Each row was made from one path, in order. Every step used is in the known rows, and no mark comes twice. Write each row's path.
(in the rows, 128 means zero)
Known rows
marura/biri/fuga: [131 128 144  64 110 148 147 142 115  94 125 111 117  93 142 135 135  93
 161 143 109]
fuga/nini/marura/biri/gupiv/kele: [118 175 162 134 118 116 131  99  64 124  88  98  43 149 175  83 207  70
 126  81 121]
gupiv/kele/marura/nini/fuga/biri: [115 191 113  98 179 116 138 147 105  92  62  89  39 143 130 158 120 119
 101 136 113]
kele/marura/biri/gupiv: [152 152 141  85 162 136 154 132  92 111 134 110  89 161 153 122 159  77
 141 149  92]
gupiv/kele/marura: [120 138 132 147 194 113 111 125  90  76 101 141 101 155 130 135 129 113
  98 122 125]
marura/biri/fuga/nini/gupiv/kele: [118 162 136 117 103 129 150  98 106 102 102 110  45  88 165 113 178  77
 108 115 130]
marura/kele/fuga: [ 71 130 125  60 144 100 144 144  94 109 100 128 135 130 120 160 112 108
 102 118 157]
gupiv/kele/marura/nini: [118 171 143 114 183 111  98 129  89  99  94 106  88 156 128 150 113 113
 110 120 110]
kele/fuga/biri/marura: [103 138 148  70 208 106 168 156 110  99 130 154  56 157 132 148 130 125
 115 112 185]
biri/marura/kele/fuga/nini: [ 85 153 140  69 152  80 124 117  98 124 121 108  72 175 150 132 158 132
  77  99 194]
marura/kele: [ 97 134 118  97 115 111 125 133  91 133  83 127 146 117 134 146 104 102
 107 128 112]
marura/kele/fuga/biri/gupiv: [ 73 161 140  63 147 109 176 151  99 126 104 130  73 140 125 154 122  87
 100 121 145]
marura/biri/fuga/nini/gupiv: [134 149 118  77  92 137 160 103 116 121 114 103  64 100 166 125 165  78
 137 130 134]
gupiv/kele/fuga/nini/marura: [ 71 145 137 116 173  82 113 110  74  82  86 120  63 157 144 124 172 110
  99  62 200]
nini/fuga/biri: [118 145  94  92 138 131 170 146 108 102  71 113  84 111 127 147 115 111
 121 139 122]
biri/fuga/nini: [124 125 128 106 111 129 108 115 121  89 116  90  90 128 146 135 137 112
 124 112 148]
kele/fuga/biri: [ 90 139 122  68 179 128 183 151  99 100 108 149  84 113 114 155  92  95
 114 114 166]
fuga/nini/gupiv: [127 144  93 109 131 111 144  99  88 138  90 121  84 129 147 130 141  90
 108 113 145]
gupiv/kele/marura/biri/fuga: [129 140 153 112 161 130 130 127 118  60 123 125  83 122 146 129 152 100
 124 142 111]
kele/fuga/nini/gupiv: [100 144 100  75 158  94 158 107  90 109 113 118  67 145 136 144 148  97
 103 105 188]

Which path is each row?
[103 172 160  67 199  58 122 137  90  97 114 127  35 177 139 163 175 132
 116 105 157]
biri/marura/nini/gupiv/kele/fuga
[103 160 174  88 151 118 158 148  81  83 129 109  68 136 140 113 172  77
 125 115 121]
marura/biri/gupiv/kele/fuga
[ 92 127 121  89 128  90 115 116  76 135  63 145 145 139 137 142 134 104
 130 107 129]
nini/marura/kele
[ 76 188 136  70 180  99 173 145  90 112  78 142  28 114 121 171 111  87
 104 110 148]
marura/nini/gupiv/kele/fuga/biri
[117 144 163 148 145 111 117 136  83  91 105 117  84 148 137 125 158  98
 119 113  94]
biri/gupiv/kele
[114 161 117 155 141 104 127  91  80 116  78 128  60 122 146 119 154  93
  83  96 145]
fuga/nini/gupiv/kele
[115 141 123 144 160 101 136 114  83 102  80 153  91 119 132 137 140  98
 110 119 117]
nini/gupiv/kele
[132 144 133 112 166 114 148 109 114  74 118 145  65 121 152 140 175  90
 128 149 114]
nini/gupiv/kele/marura/biri/fuga
[123 198 159 115 179 121 133 140  94 109  96 109  26 168 134 150 127  91
 108 120  92]
fuga/biri/gupiv/kele/marura/nini
[123 159 105  54 119 111 120 151  99 107  71  54 108 143 131 159 124 125
 151 138  97]
marura/nini/fuga
[123 165 149 147 194 122 150 135  93  91 108 143  36 159 134 132 138  87
  97 126 113]
fuga/biri/gupiv/kele/marura
[ 86 170 134  68 172  82 139 135  86  98  91 118  64 139 121 170 134 102
 119 104 142]
marura/nini/gupiv/kele/fuga
[107 156 139  98 154 106 150 138 106 148  90 158  83 135 141 138 118 118
  93 126 135]
fuga/biri/marura/kele
[124 150 140 107 145 136 165 142  94 126 105 128  73 132 132 137 119  85
 130 127 103]
fuga/biri/gupiv
[125 151 122  87 115 132 142 104  73 143  83 112  96 122 167 101 159  79
 140  90 146]
fuga/nini/marura/biri
[115 172 131 102 143  95 120 126  87 123  70 122  81 128 135 156 130  99
 123 116  99]
marura/nini/gupiv/kele
[ 80 152 138 122 161 107 126 125  86  78 105 108  64 139 132 123 139 106
  74  85 188]
gupiv/kele/fuga/nini
[143 158 151  68 158  98 102 145 102 127 110 101  95 174 145 150 134 138
 148 113 112]
biri/marura/nini
